What can hang from each mark:
govu: futud tusoz zosu
tusoz: fatade govu
ralevi: dosuput suta
zosu: ralevi
dosuput: ralevi
fatade: futud tusoz
futud: govu

Known rows, with every way that one mark hangs from another:
dosuput{ralevi{suta}}: [ 36 -46  -2  -2 -13  47  83  -1 -36 -40  -1  24  64 -24  31   2 -61 -12
 -55   7  15  46  12  68 -19  -8  24 -10  27  12 -26   6 -20 -10   7 -20
  37  19 -53 -16  21  44  17  21 -45 -60  46  48  57  54 -27  -2  32  33
 -26  -7   7  20   0]
govu{futud}: [ 37 -10   0  -7   6 -22 -18  20 -14 -14   9   1   4 -18  10  -6  -1 -15
 -26  12   1  17  16  15 -12 -10  14 -10  33  32 -23  34  11   4  17 -45
  33   3 -20   1  -4   7 -10  14 -14 -35  39 -12  51  44 -55  37  -7   5
 -16  -2   3  34  11]
ralevi{dosuput suta}: [ 28 -40 -14 -12 -13  69  63   5 -44 -63  -3  20  63 -15  14  20 -57   5
 -58  26  16  41  12  45 -17 -12  44 -15  14  -4 -38  11 -14 -10   8 -15
  36  28 -52 -14  10  23   7   9 -36 -44  19  43  52  39 -36   2  57  24
 -16 -15   0  38  -4]
futud{govu}: [ 16 -24   8 -18   2 -24  -7  11  -2 -22   0   3  17   2  17 -21  14 -20
 -14  26  -3  29  16  28   4 -14  23   3  22  10 -14  36   7  21  21 -50
  31   5 -24   6   7  13  -7  17 -24 -23  49 -18  61  36 -54  43   6  26
 -15  -5  -4  24  -5]
tusoz{fatade}: [ 26  -6  21  -2  -4 -12 -19   4 -15 -10   2   1   0 -18  23 -12 -13   2
 -16  14   0  19  17  20 -28  -3  30   3  16  17 -15  41  11   0  13 -64
  38  17 -24   4   1  13 -14  18 -14 -32  62 -23  45  61 -53  40   2  22
 -32  -1   5  32  10]
govu{futud tusoz zosu{ralevi{suta}}}: [ 25 -26 -22  17  14   3  49  48 -45 -17 -18 -18  13   4 -17   0 -16  -3
 -23  24  10  -2 -23  -5  40 -29 -17 -47  28  19 -44   7   7  14  22  43
  19  -7  -5  30  25 -29  20  -8 -19 -32 -14  20 -18  23  -6  22 -29  10
   1  32  -8  -3  -1]
govu{futud tusoz{fatade} zosu{ralevi{dosuput suta}}}: [ 37 -31 -47  35   3  44  56  27 -58 -13 -12 -13   5  -7 -17  18 -39  26
  -1  29  25 -12 -22 -16  50 -26  10 -61 -11  23 -47 -20  16  18   8  56
   2  17  12  33  16 -37  -3 -24  19 -20 -28  29 -44  34  -2  -9 -17  23
 -15  14 -11  -5  -1]
tusoz{fatade govu{futud zosu{ralevi{dosuput suta}}}}: [ 28 -45 -42  28   6  29  50   9 -51  -6 -16 -12   6  -6 -16  12 -33  19
  10  28  24   0 -15 -17  58 -33  27 -46 -28   4 -37 -18  19  30  -5  36
   9  17  18  40  35 -36 -10 -26  12  -8 -19   8 -31  26  -5   0 -18  27
  -9  11 -23 -16 -12]
tusoz{fatade govu{futud}}: [ 48 -15 -16  11   4 -39 -32  -5 -13  37   0 -17 -31 -27  12 -14  -2   7
  18   7  14   4  14 -10  17 -19  30 -23  -5  45 -10   6  39  27  -2 -34
  14  14  21  23   5  -9 -46  -2  38 -11  39 -35  21  50 -46  28 -35  29
 -42  -4  -3   1   8]
govu{tusoz}: [ 25  -2  14  -5   2 -20 -19  22 -11 -17   9  -1  11 -14  13 -14   2  -5
 -29  23  -4  16  15  19 -17  -8   8  -5  40  32 -20  37  10   0  20 -41
  23   2 -22   0  -5  11  -4  14 -14 -36  44 -12  41  45 -51  38  -2  15
 -26   0   6  41   6]
futud{govu{tusoz zosu}}: [  5 -19  14 -10  15 -48 -12  30   4 -17  -6  -5  -1  13   2 -37  47 -20
   1  41  -9  11   0   3  43 -16  -3 -16  29  27 -17  36  12  30  21 -11
  13 -12  -1  27  15 -13   0  -3 -14 -13  26 -25  19  21 -32  48 -33  25
 -20  25  -7  -1  -6]
govu{tusoz{fatade} zosu}: [ 16  -2  29   6   9 -37 -24  27  -8  -8  -4  -8 -15  -6   9 -27  22  -1
  -2  27  -8  -1  -3  -5  14 -11  -4 -19  29  36 -18  41  17  12  20 -21
  17  -2  -1  24   9 -16  -7  -5  -3 -22  34 -28  -2  42 -28  42 -39  16
 -33  30   0   6   7]
zosu{ralevi{dosuput suta}}: [ 13 -47 -31   9 -16  92  88  17 -65 -73  -7  11  75   0  -4  32 -73   9
 -53  31  21  33  -1  41  -5 -16  37 -14   3 -33 -51   6 -22 -11  14  -1
  34  28 -54  -4  18   8  32   7 -57 -43  -1  50  30  36 -24  -1  63  16
  15 -15 -11  50 -15]
fatade{tusoz}: [ 22  -9  15  -5 -13 -20 -20  18 -11 -18   6   0  15  -5  25 -21 -11  -2
 -15  20   0  21  15  23 -15   2  34  12  26   0 -10  42   6   1  11 -65
  32  11 -26   2  -4  17  -2  22 -14 -19  51 -16  40  53 -49  44  12  33
 -28   2   2  36   7]
dosuput{ralevi}: [ 29 -29  12  -2  -6  25  37  -3 -17 -45  18  29  48 -22  28  -4 -31 -19
 -40  15   8  37  16  57 -18  -1  17   5  30  13 -20  26 -13 -11   6 -49
  30  10 -40 -21   9  35  15  19 -42 -51  53  13  55  54 -43   9  21  13
 -16 -11   6  42  -1]
tusoz{fatade{futud} govu{zosu{ralevi{dosuput suta}}}}: [ 21 -53 -42  33  -8  30  49   6 -49  -4 -26  -8   6   2 -12   4 -39  26
  24  31  26   4 -14 -15  63 -21  45 -33 -41 -24 -22 -15  13  30 -13  15
  14  24  17  46  36 -28 -13 -17  12   9 -12   6 -31  33   1   6  -7  45
 -12  10 -26 -14 -15]
govu{futud tusoz{fatade} zosu}: [ 38   1   4  12  16 -49 -32  27 -10  19  -2 -16 -37 -17   0 -18  23   2
  13  22   2 -16  -7 -25  29 -15  -9 -40  22  59 -20  22  32  21  14   0
   8  -4  21  31   3 -29 -23 -12  29 -18  23 -28 -14  40 -29  36 -61  14
 -39  30   4  -8  17]

Rows:
[ 39 -24 -20   6  -6 -39 -28  13  -4  20  -7  -7 -14  -6  12 -23  13  -1
  21  23  10   8  13  -1  29 -10  37 -12   2  22   0  11  26  27   8 -39
  13   9  12  22  -4   6 -33  15  29  -2  34 -19  34  43 -46  35 -18  51
 -38  -9  -1  13   3] -> fatade{futud{govu{tusoz}}}
[ 13 -17 -10  32   3 -13  -3  34 -29   2 -12 -16 -18   8  -9 -13   0  16
  22  28   6 -13 -15 -20  39 -13   8 -20   2   0 -21  18  18  16  13  -6
  14   6  16  42  15 -34  -2  -2   6  -4   9 -20 -33  44 -13  35 -38  25
 -12  24 -12   8   2] -> govu{tusoz{fatade{futud}} zosu{ralevi}}
[ 44 -17 -18   9  -3 -45 -31   8 -11  25   5 -13 -12 -14  15 -24  -1   1
  15  18  12   8   8  -6  25 -11  34  -8  -1  26  -3  11  33  26  -2 -39
  12   8  15  21   1   0 -30   2  35   3  34 -28  18  43 -45  34 -22  42
 -36  -1  -8   9   4] -> fatade{tusoz{govu{futud}}}
[ 28 -31 -42  22  10  46  64  35 -57 -40  -8  -6  30   0 -24  21 -33  10
 -20  36  19  -2 -23  -6  50 -28  -1 -50   8  14 -52  -8   4  12  14  54
   3   7  -5  25  20 -31  20 -18  -9 -27 -32  39 -29  19  -5  -1  -6   9
   3  17 -12   9  -9] -> govu{futud tusoz zosu{ralevi{dosuput suta}}}
[ 21 -22 -14  25  17 -28  -1  20 -26  10  -9 -22 -24  -1 -13 -11   5   4
  23  25  10  -7 -10 -24  50 -28   7 -26 -10  14 -27  14  26  33   4   0
  13  -1  28  44  29 -41  -9 -18   6  -2   6 -33 -25  32 -15  33 -50  15
  -5  23 -20  -9  -5] -> tusoz{fatade govu{futud zosu{ralevi}}}
[ 19 -27  -3  12  -6 -59 -31  18  -2  16 -10  -9 -15   6   7 -38  16  -1
  37  26   4   2   1 -19  52  -4  39   1  -6  -7  10  24  24  34  -8 -40
  13   3  25  41  16 -11 -21   5  24  28  29 -34  -7  37 -24  47 -33  53
 -33  20 -16  -9  -4] -> fatade{futud tusoz{govu{zosu}}}
[ 58   3 -15  16   4 -31 -36   9 -19  34   7 -18 -32 -33  16  -9  -4  13
   9   7  11  -7   8 -12   2 -13  14 -32  14  65 -15   4  40  13  12 -20
   9  14  16  14 -13  -5 -42   1  48 -25  34 -20  12  56 -51  19 -36  27
 -47  -3  10  15  22] -> govu{futud tusoz{fatade}}
[ -6 -53 -23   1   3  46  74  26 -40 -66 -17   6  51  24 -11   4 -18  -8
 -20  48  11  24 -11  25  48 -24  21 -21  -2 -28 -42  13 -17  24  17  16
  25   6 -25  24  34 -18  31  -5 -51 -18  -9  27  10  15 -10  18  24  23
  16  13 -22   7 -23] -> futud{govu{zosu{ralevi{dosuput suta}}}}
[ 27  -2  10   2  22 -47 -20  37  -8 -10   2  -7 -13  -7  -6 -19  29 -16
  -8  25  -5  -6  -6 -15  28 -18 -19 -32  44  49 -27  36  19  14  20  -3
  11 -16   4  22   4 -22  -5  -5  -1 -24  18 -20   3  27 -33  40 -47   2
 -19  31   2   6   8] -> govu{futud tusoz zosu}
[-13 -34   8  -3  13 -13  20  36 -15 -51 -12   0  23  31  -9 -19  22 -23
  -8  44  -6  18  -5  17  37 -19   1  -4  20 -20 -31  43  -7  27  27 -19
  31  -9 -18  28  29 -20  30   2 -56 -17  14 -15  19  20 -23  50  -6  11
  18  24 -20  14 -20] -> futud{govu{zosu{ralevi}}}
[ 15 -38 -29  32  -1  15  11   5 -34 -11 -10  -5  -5   3 -14   0 -13  21
  35  37  18  -4  -7 -24  59 -15  43 -19 -40 -19 -18   2  17  28 -11 -10
   8  18  24  43  26 -36 -12 -18  12  15  -5 -20 -34  35 -10  16 -16  31
  -6   8 -26   6 -16] -> tusoz{fatade{futud} govu{zosu{ralevi{dosuput}}}}
[ 21 -24   3  12   1 -52 -28   7  -5  23 -15 -11 -29  -4   6 -30  19   3
  34  20   4   2   2 -22  43 -11  29 -13 -11  10   1  22  29  32  -7 -37
  20   4  25  43  24 -21 -31  -5  19  13  36 -44  -5  42 -24  44 -44  41
 -34  22 -15 -16   0] -> tusoz{fatade{futud} govu{zosu}}
[ -6 -34  -2   9  11  21  32  19 -29 -62   0   7  37  14 -17  -1  -1  -7
 -16  51   3  15  -6   2  44 -19  13  -7  -1 -22 -36  31  -6  17   4  -8
  15  -1 -14  25  28 -28  27 -17 -47  -9  -6  -7  -3  14 -18  28  11  -3
  21  11 -26  30 -26] -> tusoz{govu{zosu{ralevi{dosuput}}}}
[ 12 -31 -26  16  16  12  24  20 -32 -42   1   1  17   5 -26   6   2  -4
  -3  43  11   4  -7 -15  57 -26  10 -23  -6   0 -39  14   8  26   2  11
   7  -1   7  29  24 -35  11 -23 -19  -4 -17  -9 -14  13 -19  21 -11  -1
  17  10 -24  18 -17] -> tusoz{govu{futud zosu{ralevi{dosuput}}}}
[ 25 -17  -1   8   8 -58 -27  21  -4   9  -1 -11 -17  -3   1 -31  21  -8
  19  27   3   2  -2 -17  47 -14  16 -13  10  20  -6  23  26  33   0 -24
  11  -7  22  33  12 -16 -14  -6  19  10  21 -33  -1  31 -24  43 -37  33
 -29  25 -10  -9   0] -> fatade{tusoz{govu{futud zosu}}}
[ 13 -44 -37  19   0  36  57  19 -43 -21 -19 -11  16  10  -6  -1 -19  19
  10  46  20   4 -17   1  63 -26  23 -43 -20   0 -35 -14  10  36  14  39
   4  20   6  37  26 -26   3 -15   4 -11 -11  18 -26  26  -7   1  -5  43
 -18  11 -18 -11 -15] -> futud{govu{tusoz{fatade} zosu{ralevi{dosuput suta}}}}
[ 33 -23 -28  30  10   2  39  36 -49   9 -19 -29 -11  -5 -13   0 -26  16
  -1  19  15 -13 -23 -16  43 -28  -5 -54   5  30 -38  -5  23  20  19  46
  15   5  11  39  22 -36   1 -12  10 -25  -8  10 -34  37  -3  17 -45  24
 -19  31  -8 -18   6] -> govu{futud tusoz{fatade} zosu{ralevi{suta}}}
[ 13 -16   9   4  12 -50 -22  19  -1   5 -11 -14 -23   4  10 -34  36  -6
  21  35  -3   1  -4  -6  43 -17   5 -21  10  34 -13  23  22  39  18 -12
  10   0  15  36  14 -18 -19  -7  15  -9  32 -32   4  32 -30  40 -42  38
 -35  25  -6 -14   0] -> futud{govu{tusoz{fatade} zosu}}
[-13 -38  -8  -1   8  27  37  25 -24 -69  -2   9  38  25 -13  -2   9 -13
  -9  58   3  17  -3  15  46 -17  17  -9   1 -27 -38  30 -13  25  16  -9
  20   2 -17  21  23 -22  31  -8 -49 -11  -3  -1   7  16 -22  28  17   7
  21  11 -21  24 -24] -> futud{govu{zosu{ralevi{dosuput}}}}
[ 31 -14   0  11  15 -55 -28  10  -8  20  -5 -15 -32 -13   1 -23  22  -4
  22  19   3  -1   0 -23  41 -22   9 -26   0  38 -13  22  34  37   0 -17
  15  -3  24  38  23 -29 -28 -16  22  -4  28 -42  -3  34 -29  38 -54  22
 -31  24 -12 -18   4] -> tusoz{fatade govu{futud zosu}}
[ 46  -7  -9  16 -10 -26 -35   8 -16  33  -2 -11 -27 -24  19 -15 -10  22
  17  12   9  -2  10  -5   2  -4  35 -15   4  35  -2  14  31  10   6 -42
  16  23   9  16 -11   4 -40  14  39 -11  45 -24  16  63 -46  27 -25  44
 -51  -4   8  20  17] -> govu{tusoz{fatade{futud}}}
[ 16 -54 -35  20 -15 -10  34  33 -30   0 -30 -14   8  25   0 -23 -14   7
  31  27  17   6 -15   1  64 -13  46 -19 -18 -35  -8  -3   9  37   8  -1
  23  10   9  47  28 -12   3  11   7  18   7   5 -12  36  -4  33 -12  69
 -17  21 -21 -22  -9] -> fatade{futud{govu{zosu{ralevi{suta}}}} tusoz}
[ 18 -47 -25  28  -4  -6  36  17 -40  17 -33 -19  -6   6  -8 -12 -21  13
  24  18  18   4 -15 -14  54 -24  32 -27 -24 -17 -16  -1  21  31  -3   5
  23  11  18  50  41 -25 -11  -4   4   7  11 -10 -23  39   0  28 -28  50
 -17  22 -23 -28  -9] -> tusoz{fatade{futud} govu{zosu{ralevi{suta}}}}
